Each row comes from the steps of one walk. Every step used is in the known rows, and no mark comes twice. Write the walk behind each row, first mark first.
In the rows, zero is written as 128.
Known rows
t/e/q/s/r/y: [102 149 190 114 140 137 136 141 118 128  74 146 107 189 122 161 171 212
 180 153 159 138 110 153 102 124 141 107]
f/q: [101 103 138 149 133 176  68  92 148 131 121 135 116 131 139 164 116 160
 165 133 108 176 108 158 112 136 139  72]
t/e/q: [105 106 173 147 132 159 145  89 151 127  96 132 121 179 139 125 140 162
 182 114 129 148 103 154 117 140 173  85]
x/q/f/r/y: [120 117 160 128  91 128  55 124 165 151  58 107 116 153 147 207 137 174
 159  93 128 135 141 163 107 149 136 108]
r/x/q: [119 125 139 144 107 159  85 120 175 166 106 169 135 130 170 182 148 149
 144 122  95 150  98 132 100 150 160  86]
f/r/y/q/x: [139 100 125 118  84 166  78 115 150 167  84 155  79 112 148 160  91 212
 173 127 112 104 156 143 119 101 149 139]
f/r: [128  68 137 145 108 159  75 115 159 120 114 128  96 133 159 162 125 195
 155 103 106 152 137 161 113 143 162 100]
e/t: [111 122 127 151 157 147 103 106 160 147 130 152  84 143 145 153 123 168
 163 116 137 141 120 121 129 140 180 110]
q/e/t/n: [136 137 133 127 130 172 159 104 145 161 153 143  74 169 139 163 128 169
 172 132 139 154 114 147 136 111 155 112]
e/t/n: [124 127 126 142 150 159 133 106 159 150 152 150  92 152 158 156 138 183
 149 130 133 152 108 136 131 125 181 123]
s/r/y/q/e: [155 163 157 121 132 161 128 125 133 205  98 155  91 121 146 159  92 187
 194 164 156 128 137 170 123 108 132 128]
s/r/x/q: [128 140 153 136 133 147  99 140 176 174 111 178 134 124 186 186 164 168
 126 134 112 150  96 145 101 145 145 106]
x/q/f: [114 127 159 147 126 155  87 112 198 153  94 134 110 147 140 192 141 146
 155  91 141 145 106 171  87 163 136  73]
y/r: [126  87 137 172 119 152 104 122 193 151 107 160 119 145 159 147 104 202
 184 113 109 155 141 153 117 141 154  79]
r/y/q/e/t: [136 175 142 128 132 148 121 102 123 203  91 149  75 146 127 151  75 158
 206 149 161 119 136 126 142 105 162 132]
n/t/e/q/y/r/x: [ 95 113 167 166  71 137 155 132 143 160  46 174 136 195 121 126 152 147
 184 127  97 169 105 159 167  89 157  91]
q/s/r: [119 119 152 133 148 162  96 153 159 125 128 170  77 137 134 184 163 216
 149 142 150 150 110 164  77 140 128  87]
y/r/x/q/e: [134 131 153 148  79 151 120 129 183 188  82 171 132 166 161 176 117 158
 183 121  93 157 122 149 115 127 122  71]
y/r/x/q: [123 120 146 164  97 141  95 133 199 176  83 180 151 152 181 169 129 172
 159 120  86 151 116 137 110 140 151  83]
x/q: [105 124 143 142 129 164  98 111 190 152 116 148 123 145 160 179 135 165
 163 104 118 152 111 152  84 164 157  78]
e/q/y/r: [ 99  90 165 154 123 153 149 122 177 169  93 132  99 183 140 145 124 173
 198 108 112 164 121 158 123 106 136  80]
s/r: [131 106 146 144 157 159 107 129 171 148 136 157 102 119 164 162 141 198
 152 130 133 151 120 162 108 144 148 105]
s/q: [110 111 125 141 125 183 105 123 184 141 144 142 122 124 132 157 128 159
 170 104 117 156 124 157 117 141 151  78]
n/t/e/q: [ 91 102 155 152 120 162 132  94 136 127  74 150 127 175 122 121 151 155
 174 107 120 157 112 157 137 128 192  95]
e/q: [106  81 152 145 152 168 114  92 158 150 112 129 104 149 150 144 135 166
 170 106 113 151 113 139 108 131 174  97]
e/q/s/r/x: [117 110 168 130 151 157 103 147 133 146 100 171  90 148 147 172 189 186
 132 149 122 149  90 135  94 107 139 109]
r/y: [121 110 130 140 116 152  81 116 148 159 113 140 118 123 145 169 113 193
 187 131 112 140 139 134 119 142 170 104]

Write each row's walk
[114 123 136 155  74 161 126 159 189 176 117 166 129 141 132 162 130 154
 182 126  94 167 116 159 148 100 117  75]  s/q/y/r/x
[106 114 151 161  83 154  90 129 152 165  95 159 124 150 138 171 116 152
 173 153  83 188 100 158 140  96 105  66]  f/q/y/r/x
[147 147 143 128 105 171 112 107 134 195  92 146  94 127 130 156  75 171
 211 149 139 127 139 154 121 113 147 107]  r/y/q/e
[130 126 120 123 106 176  98 107 162 189 101 176  86 105 137 153  86 197
 187 138 122 103 141 134 112 107 153 123]  r/y/q/x
[ 99 128 159 131 153 171  71 137 136 113 118 158  90 143 125 190 156 195
 145 159 142 176  98 172  83 128 101  74]  f/q/s/r
[130 122 148 136 127 156  83 161 147 139 119 191  90 122 145 188 176 201
 131 158 126 151  96 146  91 126 131  96]  q/s/r/x
[106 114 140 160  99 161 112 110 150 120  93 169 128 150 118 138 138 167
 173 116 124 156 121 168 136 149 185  82]  n/t/e
[ 93 113 153 157 103 160 106 120 165 150 103 140 111 164 128 167 105 168
 191 135 109 188 114 177 126 111 103  54]  f/q/y/r
[118 133 149 127 110 176 120 108 174 164 117 141 104 160 142 186 126 152
 187 108 123 155 118 163  88 151 130  67]  x/q/e
[121 167 144 115 129 168 163 107 163 170 138 143  90 188 150 182 141 153
 166 120 139 154 102 148 115 126 148 105]  x/q/e/t/n
[128 122 161 171  96 131  84 132 205 179  61 167 139 154 160 179 135 152
 151 106 111 148 113 157 113 137 128  80]  y/r/x/q/f
[121 100 164 140 106 146  70 118 187 132  76 115 102 156 152 197 145 160
 141  78 131 146 123 181  94 157 133  89]  x/q/f/r
[ 95 116 178 137 125 165 133 114 140 103  90 145  98 197 109 145 163 180
 180 125 145 149  95 158  87 136 152  68]  t/e/q/s
[125 130 147 148 129 177  90 128 160 143 102 178  72 133 123 157 118 189
 167 142 157 134 107 162  73 133 150  81]  y/q/s
[159 154 142 112 103 154 134 112 111 182  98 129  73 162 152 158  95 188
 179 147 146 129 140 152 154  81 163 160]  f/r/y/q/e/t/n
[118  84 194 148 111 142 116  94 146 109  57  97 100 190 133 142 149 158
 158  90 144 145 115 184 127 132 147  96]  t/e/q/f/r
[128 137 148 129  88 170 107 117 163 177 105 162 116 146 151 187 140 136
 168 127  99 153 104 144 102 133 134  77]  r/x/q/e
[ 88  92 140 130 103 179 141  90 150 131  82 170 103 168 108 127 152 167
 174 102 109 137 118 146 134 107 171 101]  n/t/e/q/x
[118 148 140 122 134 180 134  85 120 148 143 131  84 175 131 167 121 147
 167 150 129 181  98 155 142  94 128  99]  f/q/e/t/n
[154 121 148 123  83 161  94 113 124 176  75 126  83 134 142 159  80 185
 196 136 130 129 156 167 127 107 144 121]  f/r/y/q/e
[ 84 110 171 161  94 143 169 124 154 145  56 152 123 209 107 125 138 163
 203 108 121 168 119 178 152 104 155  79]  n/t/e/q/y/r
[130 125 142 130 142 141  96 134 149 167 117 149 116 115 161 174 131 211
 170 144 129 140 137 147 120 137 153 125]  s/r/y
[ 92 122 180 138 114 162 169 106 149 136 100 121 101 191 117 139 147 149
 195 120 136 156  89 171 119 126 148  73]  t/e/q/y
[112 112 189 153 132 150 136  88 158 129  72 117 109 181 120 138 147 142
 174 102 153 143  99 174 119 139 151  80]  t/e/q/f
[113  85 167 149 152 158 101  90 166 150  87 115  92 153 131 156 144 147
 162  95 137 144 108 159 112 128 153  93]  e/q/f
[114 113 153 130  66 148  89 141 162 153  95 141 105 150 161 200 160 152
 143 115  91 159  99 159 108 129 132  92]  f/r/x/q/y
[115 116 143 149 126 175  93 122 192 141 122 128 111 124 113 169 135 141
 163  91 142 152 119 176 120 138 130  77]  s/q/f
[105 123 167 113 159 146 103 145 125 148  91 142  92 158 133 180 166 215
 168 147 143 139 120 138  93 114 142 118]  e/q/s/r/y
[112 115 148 132 115 188  91  88 131 141 123 128  98 146 119 171 106 145
 188 139 112 180 113 169 115 120 112  61]  f/q/e
[145 148 155 142 137 162  90 157 144 166  95 206  83 112 150 166 148 193
 131 174 149 134  92 157  90 113 137 109]  y/q/s/r/x
[134 137 137 145 124 158  89 110 149 185  92 154 111 112 149 148  86 185
 188 144 134 126 136 145 117 129 176 117]  r/y/q
[102 130 173 137 121 149 122 148 111 123  62 192 114 171 117 150 205 174
 136 149 132 156  87 153 123 106 158 109]  n/t/e/q/s/r/x
[ 94 137 151 132 109 165 124 129 186 160 121 142 102 157 138 193 142 151
 174 109 126 159  99 165  85 150 134  66]  x/q/y
[124 107 145 133  89 148  61 136 159 137  86 100 115 130 123 187 130 168
 167  93 127 141 152 170 141 125 130 111]  s/q/f/r/y
[126 106 142 165  78 146 113 144 177 178 103 172 112 144 147 164 125 172
 177 137  92 162 114 153 134 112 130  79]  q/y/r/x
[138 158 142 140 145 164 133  95 144 185 109 159  60 147 130 138  85 145
 187 136 165 129 117 145 129 114 158 111]  y/q/e/t
[135  89 150 139  92 133  52 121 144 139  73 105  97 131 137 187 125 188
 166 106 125 135 152 164 129 136 143 115]  q/f/r/y
